What can hang from each mark
Z_92: Z_123 Z_204 Z_436 Z_753 Z_875
Z_436: Z_92
Z_61: Z_92
Z_753: Z_92
Z_256: Z_61 Z_123 Z_204 Z_875
Z_227: Z_256
Z_123: Z_256

Known rows, with every way that one mark hangs from another
Z_753(Z_92(Z_204 Z_436)): [ 0.05  0.07 -0.11  0.04 -0.23 -0.04  0.06  0.00 -0.02  0.17  0.25 -0.07
 -0.09  0.04  0.10  0.03  0.24  0.14 -0.12]
Z_753(Z_92): [ 0.08  0.21 -0.03  0.05 -0.07  0.04  0.07  0.01  0.08 -0.04 -0.02 -0.01
  0.07  0.02  0.04  0.01  0.05 -0.09 -0.07]
Z_92(Z_123 Z_753 Z_875): [-0.14  0.09  0.00  0.17 -0.06  0.10 -0.08 -0.15 -0.13  0.20 -0.04  0.03
 -0.10 -0.13 -0.18  0.13 -0.14  0.38 -0.39]
Z_92(Z_204 Z_436 Z_753 Z_875): [-0.03 -0.10 -0.06  0.10 -0.18 -0.04 -0.11 -0.04 -0.25  0.36  0.16 -0.01
 -0.28 -0.03 -0.16  0.16  0.10  0.43 -0.28]
Z_92(Z_436): [ 0.00 -0.18 -0.05  0.01 -0.06 -0.05 -0.02 -0.03 -0.10  0.09  0.13 -0.07
 -0.03  0.03  0.11 -0.01 -0.01  0.09 -0.06]
Z_92(Z_123(Z_256(Z_204)) Z_436 Z_753): [-0.03  0.14 -0.02  0.08 -0.06  0.09  0.14 -0.23 -0.15  0.27  0.04 -0.13
 -0.19  0.07 -0.08  0.07 -0.11  0.32 -0.30]
Z_227(Z_256(Z_61 Z_123 Z_875)): [ 0.19  0.12 -0.15  0.03 -0.03 -0.12  0.26  0.04 -0.01 -0.02  0.06 -0.17
 -0.23  0.55 -0.11 -0.02  0.09 -0.54  0.10]
Z_61(Z_92(Z_123(Z_256) Z_204 Z_436 Z_753 Z_875)): [ 0.03  0.24 -0.13  0.16 -0.22  0.09 -0.03 -0.21 -0.23  0.41  0.18  0.04
 -0.34  0.06 -0.30  0.28 -0.14  0.71 -0.46]
Z_123(Z_256(Z_61(Z_92(Z_753)) Z_204 Z_875)): [ 0.17  0.51 -0.05  0.08 -0.24  0.08  0.30 -0.15 -0.17  0.22 -0.28 -0.07
 -0.30  0.49 -0.41  0.37 -0.12 -0.16  0.01]
Z_256(Z_61 Z_123 Z_204 Z_875): [ 0.09  0.09 -0.01 -0.01 -0.16 -0.02  0.37 -0.10 -0.04  0.04 -0.16 -0.18
 -0.23  0.59 -0.09  0.04  0.12 -0.44  0.09]
Z_92(Z_123(Z_256(Z_61)) Z_204 Z_436 Z_753 Z_875): [ 0.04  0.16 -0.10  0.10 -0.31 -0.03  0.00 -0.15 -0.17  0.43  0.12 -0.06
 -0.39  0.19 -0.33  0.30 -0.04  0.41 -0.39]
Z_436(Z_92(Z_123 Z_204 Z_753 Z_875)): [-0.21  0.29 -0.01  0.09 -0.27 -0.02 -0.23 -0.09 -0.09  0.30  0.01  0.06
 -0.39 -0.21 -0.11  0.17  0.10  0.54 -0.27]
Z_753(Z_92(Z_123 Z_204 Z_436 Z_875)): [-0.07  0.04 -0.13  0.16 -0.30  0.05  0.03 -0.13 -0.05  0.19  0.21 -0.04
 -0.10 -0.09  0.07  0.03  0.14  0.40 -0.41]
Z_61(Z_92(Z_123(Z_256) Z_204 Z_875)): [ 0.03  0.29 -0.11  0.10 -0.18  0.11  0.02 -0.16 -0.02  0.15  0.06  0.12
 -0.23  0.03 -0.26  0.14 -0.09  0.50 -0.33]
Z_123(Z_256(Z_61(Z_92(Z_436)) Z_204 Z_875)): [ 0.19  0.20 -0.12  0.03 -0.31  0.01  0.33 -0.15 -0.19  0.14 -0.16 -0.15
 -0.25  0.51 -0.14  0.23 -0.09 -0.21  0.04]
Z_256(Z_61(Z_92(Z_436 Z_753)) Z_123 Z_204 Z_875): [ 0.11  0.16 -0.09  0.07 -0.31 -0.01  0.29 -0.22 -0.30  0.32 -0.03 -0.20
 -0.35  0.65 -0.18  0.25 -0.04 -0.09 -0.07]
Z_753(Z_92(Z_875)): [ 0.09  0.10 -0.04  0.11 -0.12  0.07  0.02  0.00  0.03 -0.05 -0.12  0.04
  0.01 -0.03 -0.02 -0.01  0.03 -0.02 -0.23]
Z_61(Z_92(Z_123(Z_256) Z_204 Z_753 Z_875)): [ 0.01  0.43 -0.08  0.14 -0.15  0.13 -0.02 -0.19 -0.13  0.32  0.05  0.12
 -0.31  0.04 -0.42  0.29 -0.14  0.63 -0.41]
Z_123(Z_256(Z_61(Z_92(Z_204 Z_436 Z_753)) Z_875)): [ 0.18  0.37 -0.15  0.06 -0.31 -0.04  0.19 -0.09 -0.24  0.45  0.08 -0.08
 -0.41  0.53 -0.41  0.50 -0.01  0.11 -0.05]
Z_92(Z_204 Z_436): [-0.04 -0.13 -0.07  0.00 -0.15 -0.08  0.00 -0.01 -0.09  0.21  0.25 -0.05
 -0.14  0.01  0.06  0.03  0.18  0.24 -0.05]
Z_753(Z_92(Z_123 Z_436)): [-0.05  0.06 -0.09  0.12 -0.16  0.04  0.08 -0.14  0.00  0.10  0.17 -0.11
  0.07 -0.04  0.18  0.00  0.00  0.17 -0.26]

Rows
[ 0.09  0.24 -0.12  0.12 -0.03  0.09  0.32 -0.12  0.02  0.14  0.04 -0.17
 -0.04  0.28  0.03  0.16 -0.04 -0.04 -0.23]
Z_753(Z_92(Z_123(Z_256(Z_875)) Z_436))
[ 0.13  0.22 -0.07  0.02 -0.26  0.02  0.36 -0.17 -0.10  0.06 -0.15 -0.12
 -0.25  0.62 -0.15  0.13  0.01 -0.31  0.07]
Z_256(Z_61(Z_92) Z_123 Z_204 Z_875)
[ 0.14  0.05 -0.04 -0.02 -0.06 -0.07  0.27 -0.04 -0.02  0.08 -0.05 -0.14
 -0.20  0.60 -0.15  0.15  0.05 -0.40  0.07]
Z_256(Z_61 Z_123 Z_875)
[-0.01 -0.14 -0.04  0.11 -0.09  0.00 -0.12 -0.07 -0.26  0.24  0.01 -0.04
 -0.17 -0.02 -0.10  0.12 -0.08  0.26 -0.30]
Z_92(Z_436 Z_753 Z_875)
[ 0.05  0.35 -0.09  0.11  0.00  0.15  0.24 -0.17 -0.01  0.10 -0.05 -0.01
 -0.10  0.25 -0.18  0.24 -0.20  0.11 -0.11]
Z_61(Z_92(Z_123(Z_256(Z_875))))
[ 0.19  0.42 -0.12  0.01 -0.26 -0.01  0.24 -0.02 -0.04  0.21 -0.04  0.00
 -0.30  0.51 -0.37  0.37  0.05 -0.09  0.09]
Z_123(Z_256(Z_61(Z_92(Z_204)) Z_875))
[ 0.02  0.11 -0.09  0.07 -0.25  0.04 -0.07 -0.06 -0.11  0.12  0.04  0.13
 -0.19 -0.02 -0.18  0.10  0.04  0.37 -0.15]
Z_61(Z_92(Z_204 Z_875))
[-0.01  0.38 -0.21  0.13 -0.37 -0.05  0.03 -0.10 -0.04  0.13  0.28  0.00
 -0.18  0.03 -0.15  0.04  0.02  0.19 -0.06]
Z_227(Z_256(Z_61(Z_92(Z_123 Z_204))))
[-0.10  0.29 -0.15  0.18 -0.42  0.00  0.14 -0.23 -0.29  0.51  0.21 -0.12
 -0.31  0.30 -0.25  0.46  0.01  0.35 -0.16]
Z_256(Z_61(Z_92(Z_123 Z_204 Z_436 Z_753)) Z_875)
[-0.13  0.10 -0.13  0.20 -0.31  0.06 -0.10 -0.22 -0.29  0.42  0.23  0.04
 -0.27 -0.09 -0.19  0.23 -0.07  0.76 -0.44]
Z_61(Z_92(Z_123 Z_204 Z_436 Z_753 Z_875))
[ 0.05  0.29 -0.14  0.11 -0.13  0.06  0.33 -0.10  0.02  0.24  0.19 -0.15
 -0.16  0.27 -0.02  0.20  0.15  0.12 -0.22]
Z_753(Z_92(Z_123(Z_256(Z_875)) Z_204 Z_436))
[ 0.18  0.32 -0.09  0.09 -0.29  0.02  0.29 -0.18 -0.28  0.31 -0.17 -0.15
 -0.33  0.52 -0.29  0.37 -0.12 -0.08 -0.04]
Z_123(Z_256(Z_61(Z_92(Z_436 Z_753)) Z_204 Z_875))
[-0.14 -0.18 -0.10  0.11 -0.21  0.01 -0.04 -0.14 -0.13  0.25  0.23 -0.03
 -0.17 -0.14  0.04  0.02  0.08  0.49 -0.34]
Z_92(Z_123 Z_204 Z_436 Z_875)
[-0.15  0.39 -0.07  0.14 -0.21  0.09 -0.03 -0.20 -0.13  0.33  0.22  0.07
 -0.18 -0.05 -0.24  0.25 -0.03  0.62 -0.23]
Z_61(Z_92(Z_123 Z_204 Z_753))
[ 0.05 -0.02 -0.11  0.09 -0.27 -0.01  0.01 -0.01 -0.08  0.15  0.14 -0.02
 -0.13 -0.01  0.04  0.01  0.21  0.21 -0.26]
Z_753(Z_92(Z_204 Z_436 Z_875))
[ 0.13  0.21 -0.15  0.11 -0.41  0.00  0.12 -0.12  0.00  0.22  0.10 -0.08
 -0.24  0.20 -0.13  0.16  0.06  0.19 -0.38]
Z_753(Z_92(Z_123(Z_256(Z_61)) Z_204 Z_436 Z_875))
[ 0.01  0.10 -0.28  0.18 -0.47 -0.06 -0.04 -0.14 -0.20  0.20  0.28 -0.03
 -0.28  0.00 -0.09  0.01 -0.01  0.34 -0.27]
Z_227(Z_256(Z_61(Z_92(Z_123 Z_204 Z_436 Z_875))))
[ 0.07  0.01 -0.12  0.06 -0.32 -0.05  0.06 -0.12 -0.08  0.26  0.12 -0.06
 -0.30  0.16 -0.17  0.15 -0.01  0.28 -0.31]
Z_92(Z_123(Z_256(Z_61)) Z_204 Z_436 Z_875)
[ 0.17  0.55 -0.10  0.05 -0.25  0.01  0.20 -0.06 -0.13  0.36 -0.03 -0.01
 -0.39  0.51 -0.51  0.51  0.00  0.04  0.00]
Z_123(Z_256(Z_61(Z_92(Z_204 Z_753)) Z_875))
[-0.04  0.57  0.01  0.04 -0.29  0.00  0.18 -0.15 -0.06  0.24 -0.31 -0.15
 -0.43  0.30 -0.19  0.29 -0.02 -0.11 -0.02]
Z_436(Z_92(Z_123(Z_256(Z_61 Z_204 Z_875)) Z_753))
[ 0.03 -0.08 -0.14  0.08 -0.31 -0.02 -0.08 -0.08 -0.22  0.21  0.15  0.06
 -0.22  0.00 -0.07  0.08  0.03  0.45 -0.22]
Z_61(Z_92(Z_204 Z_436 Z_875))
[-0.07  0.24 -0.01  0.02 -0.26 -0.08 -0.26  0.04 -0.12  0.25 -0.07  0.08
 -0.43 -0.14 -0.15  0.16  0.15  0.35 -0.12]
Z_436(Z_92(Z_204 Z_753 Z_875))
[ 0.19  0.18 -0.07 -0.03 -0.22 -0.05  0.08 -0.10 -0.03  0.05  0.01 -0.02
 -0.20  0.46 -0.18  0.10 -0.10 -0.10  0.01]
Z_256(Z_61(Z_92) Z_123)
[-0.02  0.27 -0.22  0.18 -0.42 -0.02 -0.02 -0.11 -0.10  0.12  0.17  0.04
 -0.24 -0.03 -0.21  0.03 -0.01  0.25 -0.22]
Z_227(Z_256(Z_61(Z_92(Z_123 Z_204 Z_875))))
[ 0.01  0.15 -0.25  0.18 -0.30 -0.04  0.18 -0.14 -0.18  0.14  0.16 -0.16
 -0.15  0.24 -0.01  0.12 -0.12 -0.08 -0.06]
Z_227(Z_256(Z_61(Z_92(Z_123 Z_436)) Z_875))
